What can hang from each mark
pezinon: noten pogodel
fara: ginafos tumab
noten: goto pezinon
susuz: tigip
tigip: boki navi pogodel pomu susuz tumab
meni: sulog
boki: tigip
pogodel: pezinon tigip
ginafos: fara meni
sulog: meni
tumab: tigip
navi: tigip
pomu: pezinon tigip

Every row comes from one small tree of marks. The marks that hang from a mark follow it in brackets, in alphabetical order. Every link used is in the known rows. Which tree was each row made from?
In the rows, 128 means zero.
Known rows
ginafos{fara{tumab} meni{sulog}}: [ 70 144 114  99 145 102 105 161 161  71 113 219 133 143 146 122 211 116
  78 171 164 109 121 130 107 178   4 105 113 137  80 133 134 134 109 170
 120  85 198 150 110 178]
fara{tumab{tigip}}: [ 69 117 129 143 160 123 161 146 155 121 145 121 139 125 173 151 174  63
 107 129 149 104 143 139 112 148 104 130 145 147 141 119 112 155 112 163
 138 161 146 118 160 115]
pezinon{pogodel}: [ 97 138 125 120 150 135 132 131 105 141 118 126 120 125 131 123 134 107
  96 135 136  95 133 146 102 142 117 128 139 167 114 151 137 119 120 117
 119 129 124 128 101 123]
pogodel{tigip{boki navi pomu susuz}}: [187 130 138 129  83 157 110 113 152 124 134 127 114 110 101 116 132 175
 180 111 125 163 144 113 127 124 132 115  94 122 135 122 114 144 135 120
 111  98  96 132 122 103]
boki{tigip{susuz tumab}}: [160 138 129 153 137 136 160 102 187 129 160 114 106 107 133 167 132 121
 142 103 154 148 165 138 177 130 156 110  91 124 110 138 132 122 103 128
 148 181 108 124 134 149]
noten{goto}: [100 110 101 116 146 101 122 142 130 122 114 138 113 122 142 118 134 101
  93 129 162 113 139 145 136 130 104 171 129 127 119 124 127 119 115 110
 120 159 156 125 107 145]
pomu{pezinon tigip{navi}}: [155 108 128 139  92 103 125 125 106 123 114 104 114 106 148 115 119 137
 172 130  99 129 140 110 125 137 142 132 152 140 108 120 162 113 128 169
 136  84 111  77  65 124]
ginafos{meni}: [ 85 141 113  97  96  96 111 146 157 105 130 160 111 121 150 119 160  97
  97 150 154 111 136 120 125 155  62 118 115 139  88 140 163 120 121 135
 143 112 168 128 102 151]
pogodel{pezinon tigip}: [121 171 156 138 155 125 149 137 127 122 113 123 119 102 148 113 122 137
 114 165 134 155 157 125 107 141 151 135 109 139 113 133 140 122 133 124
 132 111 132 111 142 130]
pogodel{tigip{boki tumab}}: [ 94 159 153 144 135 104 132 123 164 144 150 130 105 117 131 101 133 132
 133 121 133 146 163 146 133 123 155  95  82 154 150 105 152 127 138  77
 139  95  99 163 139 142]
pomu{pezinon}: [ 80 107 119 119 116 117 148 135 102 120 134 103 135 121 147 115 119  87
 115 133 111 105 133 133 128 129 134 135 157 140 128 129 152 135 119 154
 149 121 133  98 100 131]
fara{tumab{tigip{boki pogodel}}}: [ 64 118 121 134 151 128 137 144 133 137 152 137 143 148 149 137 153  84
 121 118 120  90 117 137 134 124  98 131 130 129 181 103  85 157 156 150
 129 140 136 145 187  88]
susuz{tigip{pogodel}}: [108  96 136 102  85 106 118 138 123 134 151 126 122 145 119 111 129 116
 114 109 139  96 113 107 128 118 102 136 153  88 138 157 138  94 124 102
 101  96 165 127 141 132]
noten{goto pezinon}: [118 120 102 119 152  95 123 150 121 145  91 131 123 146 171 142 115 104
 101 142 165 111 130 158 135 154  93 178 155 137 115 104 117 123  98 130
 119 138 152 134 105 155]
tumab{tigip}: [ 74 125 113 138 121 124 153 145 150 131 149  90 114 119 147 154 143  69
 118 127 153  96 152 125 113 132 104 145 134 150 124 118 126 139 118 154
 139 158 138  91 141 124]
pezinon{pogodel{tigip{boki navi pomu}}}: [145 152 148 118 132 158 103 109  96 155 105 135 120 125  99  91 132 170
 138 128 105 136 116 130  98 119 142 115 106 170 144 134 118 118 150  91
  96  71  86 161 113  87]
susuz{tigip{boki navi}}: [135 113 155 111  83  98 127 154 138 142 157 120 121 118  94 122 149 127
 144  91 119 114 117 112 118 109 112 125 120 103 124 164 120 104 102  87
  98 105 172 149 142 146]
fara{ginafos tumab{tigip}}: [ 78 141 134 127 171 115 170 154 153 105 161 151 151 111 205 162 189  58
 100 136 149 110 146 140 132 165  99 116 157 124 133 136 126 147 116 166
 136 161 183 147 159 114]
sulog{meni}: [ 73 142 105 113 142 127 127 119 152 113 123 147 102 112 102 112 143 121
  93 122 161  97 133 120 122 149  74 128 132 165 109 114 146 127  97 141
 132 125 137  98 120 159]
noten{goto pezinon{pogodel{tigip}}}: [147 152 117 120 189 123 121 133  93 158  60 132 109 144 162 117 107 134
  92 173 158 129 129 173 117 168 120 162 153 178 113 105 113 107 108 109
 120 108 127 146 101 138]
boki{tigip{navi pomu{pezinon} susuz}}: [203 107 117 126  93 170 141  91 123 116 127 106 136 108 106 153 121 158
 170 105 103 153 122 106 163 104 156 127 127 104 119 146 113 129 124 173
 128 141 111 100 105 104]
noten{pezinon}: [107 140 126 118 128 111 140 142 133 145 111 126 122 143 173 149 126  98
 113 138 162 105 132 148 123 154  98 149 150 143 121 114 136 126  94 147
 131 122 142 121 109 149]
boki{tigip{navi susuz tumab}}: [207 133 143 152 126 143 146  98 202 135 157 113 100 100 117 177 145 154
 170  92 152 161 161 120 162 130 155 108  89 104 107 154 127 125  96 123
 132 173 116 122 121 144]
ginafos{fara{tumab}}: [ 83 112 112 135 158  98 137 137 147 101 120 166 134 124 166 152 190  92
  92 135 145 107 137 153  98 148  74 121 135 119 143 157 114 147 100 174
 120 142 153 130 112 132]
pogodel{pezinon{noten} tigip}: [141 162 135 132 168 124 159 147 115 117  93 132 122 106 156 123 127 153
 106 182 110 152 142 120  99 126 172 140 121 137 105 126 138 123 135 126
 158 150 129 109 133 150]
tumab{tigip{pomu{pezinon} susuz}}: [121  90 107 143  95 157 149 119 115 125 148  67 161 129 129 153 100  80
 150 126 112 126 135 121 133 126 136 130 165 141 130 108 116 177 127 191
 150 152 108  85 133 101]
navi{tigip{boki pogodel susuz tumab}}: [128 112 147 151  97 136 101 143 146 139 163 108 117 151  79 118  87 143
 174  81 131 120 121 133 161 135 138 109 123  95 141 120 138 126 126  96
 147 118  99 150 153 132]
susuz{tigip}: [104 107 136 109  94  93 146 151 137 130 152 115 124 122 126 115 143  93
 107 111 147 103 131 116 120 123 111 129 145 114 111 165 146  93  91 102
 112 115 175 125 131 155]
susuz{tigip{boki pomu tumab}}: [ 93 109 168 125  94  92 123 127 133 159 174 132 163 149  81 101 120 111
 131  74 112 132 106 126 139  91 153  92 119 119 165 130 139 112 118  62
  95  98 133 183 161 149]
pogodel{pezinon tigip{boki tumab}}: [108 186 181 161 173 108 141 134 142 151 137 130 133 111 119 108 107 143
 131 140 110 171 151 141 125 122 184 104  78 154 145 109 140 135 145  85
 135 106 109 160 168 143]
pezinon{pogodel{tigip{navi susuz}}}: [202 144 138 135 130 162 122 118 136 130 114 113  93 102 122 132 141 164
 143 141 136 149 159 125  91 161 136 122 120 160  92 155 135 134 110 119
 121 115 104 118  96 115]
susuz{tigip{pogodel pomu tumab}}: [109  89 157 113  90 103  99 105 129 146 170 135 155 167  90 103 114 131
 130  84 126 132  90 110 131  99 138 105 155  94 181 141 146 104 130  66
  80  80 131 164 150 129]
ginafos{fara meni}: [ 85 136  95 110 102  85 105 139 153  92 119 171 116 121 148 145 181 104
  83 158 153 105 133 132 104 155  31 114 110 128  95 160 147 132 113 169
 139 116 172 125  85 157]
tigip{navi}: [135 123 131 120 106 120 123 134 152 127 135 128 102 113 131 141 155 129
 144 111 149 120 144 117 100 135 101 139 124 116 118 153 140 125 104 127
 108 129 145 114  99 132]
boki{tigip{navi pogodel pomu tumab}}: [166 121 143 122 117 153  99  66 150 145 143 146 125 141  95 135 129 183
 160  80 128 145  97 111 157  92 140 114 105  92 177 135 124 101 150  97
  88 104  96 152 135  98]
tumab{tigip{boki navi susuz}}: [158 119 121 154  95 143 144 146 165 139 163  77 114 109 117 176 145 108
 183 106 131 116 155 116 125 124 112 134 110 129 116 121  91 170 119 160
 135 176 132 107 146 117]

Which tree is each row?
[132 125 104 127 184 102 143 157  93 117  90 138 143 123 149 133 112 129
  90 165 114 129 117 135 118 115 160 175 142 115 107 127 109 127 131 121
 140 203 162 119 132 161] | pogodel{pezinon{noten{goto}}}
[133  96 103 134  84 169 118 112 130 128 154  95 141 149 124 157 113 104
 151 114 138 119 121 114 134 117 103 140 153 114 157 106 101 164 153 167
 127 150 109 102 146  82] | tumab{tigip{pogodel pomu susuz}}
[147 150 138 133 200 111 116 120 112 169  81 132 114 144 153 120 101 138
  99 153 154 148 132 181 119 168 147 142 147 184 125  95 129 118 105  85
 121 107 109 169 111 151] | noten{goto pezinon{pogodel{tigip{tumab}}}}
[112 128 114 127  91 108  99 130 111 140 128 141 104 136 143  94 113 132
 155 117 117 101 128 121 156 109 109 131 104 127 147  97 131 105 172 128
 124  82 106 123 115  97] | pomu{tigip{boki pogodel}}
[113 107 101 111 157 131 149 137  54 133  93 114 146 137 144 118 110 114
  97 158  78 101 112 139 108 124 169 128 177 170 117 135 147 124 133 143
 165 151 112 112  85 135] | pomu{pezinon{noten pogodel}}
[140 115  92 109 181 128 138 133  52 124  67 124 128 127 148  98 102 143
  89 180  82 126 118 150 113 129 184 143 169 175 112 112 131 120 138 121
 164 141 112 117  89 135] | pomu{pezinon{noten{goto} pogodel{tigip}}}
[135 110  82 110 185 117 124 147  80 130  81 144 124 134 142 125 126 128
  75 156 118 105 114 152 112 121 144 159 156 156 108 133 119 111 126 101
 135 187 131 131  96 145] | pezinon{noten{goto} pogodel}
[140 160 120 131 187 110 147 157  96 127  81 143 127 114 140 108 110 156
 105 177  97 151 130 140 126 103 181 158 102 133 117 103 102 123 159 101
 152 159 135 145 155 147] | pogodel{pezinon{noten{goto}} tigip{boki}}
[126  97  88 109 175 119 136 138  47 129  80 120 147 136 143 115 101 121
  85 165  80 103 102 151 123 119 173 152 180 164 113 120 128 125 135 130
 153 167 126 119  87 140] | pomu{pezinon{noten{goto} pogodel}}
[123 166 182 151 160 125 132 103 131 140 127 134 149 124 117 109 103 153
 129 139 126 181 136 132 109 124 183 108 113 146 154 114 152 133 141  95
 114  91  97 146 152 127] | pogodel{pezinon tigip{pomu tumab}}
[137 141 135 140 122 113 112 125 102 128 115 134 121 130 151 112 101 143
 146 144 121 122 127 112 132 126 129 147 127 117 128 113 139 111 165 148
 123  94 122  98 118 104] | pomu{tigip{pogodel{pezinon}}}
[ 79 147 129 143 133 137 135 146 102 150 144 101 144 136 122 141 108 104
 135 136 101  97 116 122 127 100 122 153 116 126 160 103  85 156 181 145
 128 142 135 125 189  99] | tumab{tigip{boki pogodel{pezinon}}}
[126 123 130 141  94 139 133 168 138 119 139  96 114 124  97 115 104 111
 159  98 137 108 138 132 147 143 122 128 118 107  95 138 127 122 106 131
 155 136 126 116 136 140] | navi{tigip{boki susuz}}
[109 121 112 130 131  95 114 146 172  95 127 165 139 117 158 175 217 102
 110 157 148 110 129 129  89 173  24 107 125 129 114 151 112 164 108 201
 130 132 184 131 123 135] | ginafos{fara{tumab{tigip{navi}}} meni}
[126 128 113 116 147 123 126 141  94 125 106 144 135 143 141 135 110 146
 112 151 106 112 105 112 117 105 141 156 142 102 140 130 121 129 158 133
 136 158 141 113 141 124] | tigip{pogodel{pezinon{noten}}}
[215 107 110 115  88 184 109  77 142 123 133 134 116 125 102 156 127 181
 169  91 131 143 107  97 166 103 121 137 110  77 143 150  96 119 143 149
 100 136 108 117 119  81] | boki{tigip{navi pogodel pomu susuz}}
[140 151 134 123 154 138 142 126  94 114  89 137 148 128 143 108 115 158
 112 170 101 162 117 116 104 108 179 134 129 134 130 119 130 122 148 126
 132 132 115 115 138 125] | pogodel{pezinon{noten} tigip{pomu}}
[191 149 126 147 151 138 164 149 131 105 102 114 124 103 156 142 114 156
 129 183 117 167 160 118 112 138 181 135 125 127  86 131 126 145 124 149
 173 173 124  93 131 149] | pogodel{pezinon{noten} tigip{susuz}}
[ 76 171 137  78 155 109 121 168 162  70 140 237 146 130 182 115 206 100
  83 167 160 119 128 127 144 194  34 101 130 122  70 135 161 118 121 143
 126  93 220 182 127 170] | fara{ginafos{meni{sulog}} tumab}
[ 76 152  98  97 107 102  98 153 150  78 111 195 115 134 125 121 184 121
  87 173 168  99 128 121 109 165   6 115 102 140  64 134 149 121 111 161
 122  84 187 131  88 184] | ginafos{fara meni{sulog}}
[135 102 125 122  66 165  93 134 103 124 134 116 138 163  70  95  83 145
 169  89 112 107  93 120 154 115 118 129 135  84 146 122 111 124 144 127
 122  99 106 134 146  93] | navi{tigip{boki pogodel pomu susuz}}
[130 112 116 108 130 146 107 119  74 124 107 153 166 159 124 120  98 161
 115 144  95 123  75 105 117  88 148 150 152  94 168 119 113 133 176 134
 112 140 122 125 143 101] | tigip{pogodel{pezinon{noten}} pomu}
[111 116 111 148  93 152 141 137 136 138 162  91 145 132 115 152 116  85
 154 112 122 117 134 126 143 109 118 132 119 139 139 102  90 174 140 161
 135 163 110 117 160 101] | tumab{tigip{boki pomu susuz}}
[164 102  95 118  98 180 129  81  96 116 129 117 142 139 116 134  95 145
 148 113 101 132 101 111 192  95 149 133 137 101 146 126 110 127 159 174
 137 130  96 103 122  81] | boki{tigip{pogodel pomu{pezinon} susuz}}
[206 127 118 136 107 158 151 110 176 119 133 112  94  93 125 171 154 147
 161 105 150 145 156 113 154 123 127 137  98 101  87 162 112 119 101 154
 133 173 132 102 110 130] | boki{tigip{navi susuz}}
[ 81 125 153 135 109 123  96 140 131 148 149 123 117 160  84  92  94 137
 154  83 124 101 104 138 148 121 133 111 120 104 160 118 146 106 138  76
 133  91 108 160 155 130] | navi{tigip{boki pogodel tumab}}
[132 127 127 127 175 126 151 119  80 142 101 113 132 132 138 106 105 140
 106 160  78 138 132 146 108 131 206  96 160 188 128 117 162 126 131 114
 172 124  83 127  97 140] | pomu{pezinon{noten pogodel{tigip{tumab}}}}
[138 107 155 153  93 142 114 124 154 123 146 104 138 144  80 119  96 122
 163  81 146 142 127 129 137 149 152 102 149 114 121 130 154 122  92 110
 130 124 102 132 128 141] | navi{tigip{pomu susuz tumab}}
[180 135 119 129 125 179 130  91 112 121 125 131 143 130 112 147  97 165
 143 118 115 147 105 106 176  97 146 148 110  87 139 137  90 130 162 159
 118 152 115 118 153  88] | boki{tigip{pogodel{pezinon} pomu susuz}}
[150  93 133 140  94 142  87  87 147 136 164 133 144 163 103 137 104 142
 154  91 136 154 121 124 147 115 135 104 139 103 177 119 136 158 141 110
 111 128  87 145 131 108] | tigip{pogodel pomu susuz tumab}
[172 162 176 172 162 127 149 125 166 130 143 113 122 101 130 141 109 148
 146 146 138 193 173 133 120 153 184 106 107 138 109 130 148 156 115 114
 148 136 109 123 151 155] | pogodel{pezinon tigip{susuz tumab}}
[ 95 149 153 136 125 119 117 105 147 150 148 141 130 133 113  86 122 143
 136 111 121 158 137 142 130 106 157  91  90 155 175  98 141 129 148  71
 122  80  78 174 142 119] | pogodel{tigip{boki pomu tumab}}
[145 148 109 115 159 146 147 118 103 124 106 141 125 129 145 143 117 163
 112 143 107 120 103 109 158  91 160 156 114  94 129 137 105  99 159 142
 143 171 134 110 149 119] | boki{tigip{pogodel{pezinon{noten}}}}
[127 139 141 142 125 144 123 140 113 156 143 101 138 129 105 156 122 141
 163 124  98 110 108 112 112 101 121 153 119 110 154 115  81 154 176 141
 110 130 138 127 183  94] | tumab{tigip{boki navi pogodel{pezinon}}}
[149  96 151 100  70 118 118 131 131 132 150 124 138 132  92 119 147 134
 140  90 129 126 105  96 104 113 115 128 149  96 134 168 131  98 100 100
  71  93 161 133 123 134] | susuz{tigip{navi pomu}}
[ 77 136 160 145 118 104 123 153 145 144 149 110 121 136  87  97 109 111
 146  84 130 114 126 142 140 134 146 104 111 127 136 126 153 100 110  82
 141 109 113 155 148 152] | navi{tigip{boki tumab}}
[118 137 137 132 158 150 144  72  97 148 131 121 154 136 107 120 102 133
 119 105  92 138 104 144 164 103 195  96 128 162 151 123 139 107 139 119
 127 113  83 149 120 112] | boki{tigip{pomu{pezinon{pogodel}} tumab}}
[200 124 159 148 102 147 109  90 186 128 147 118 113 114 106 132 130 177
 177 108 146 195 157 116 112 137 156  94 113 121 138 129 147 147 108 103
 115 103  86 134 114 129] | pogodel{tigip{navi pomu susuz tumab}}
[191  92 127 130  76 155 108 112 152 118 139 121 130 121 106 155 140 146
 171 101 142 148 133 106 117 126 114 132 135 104 124 146 124 153 106 147
 100 141 120 112  98 111] | tigip{navi pomu susuz}
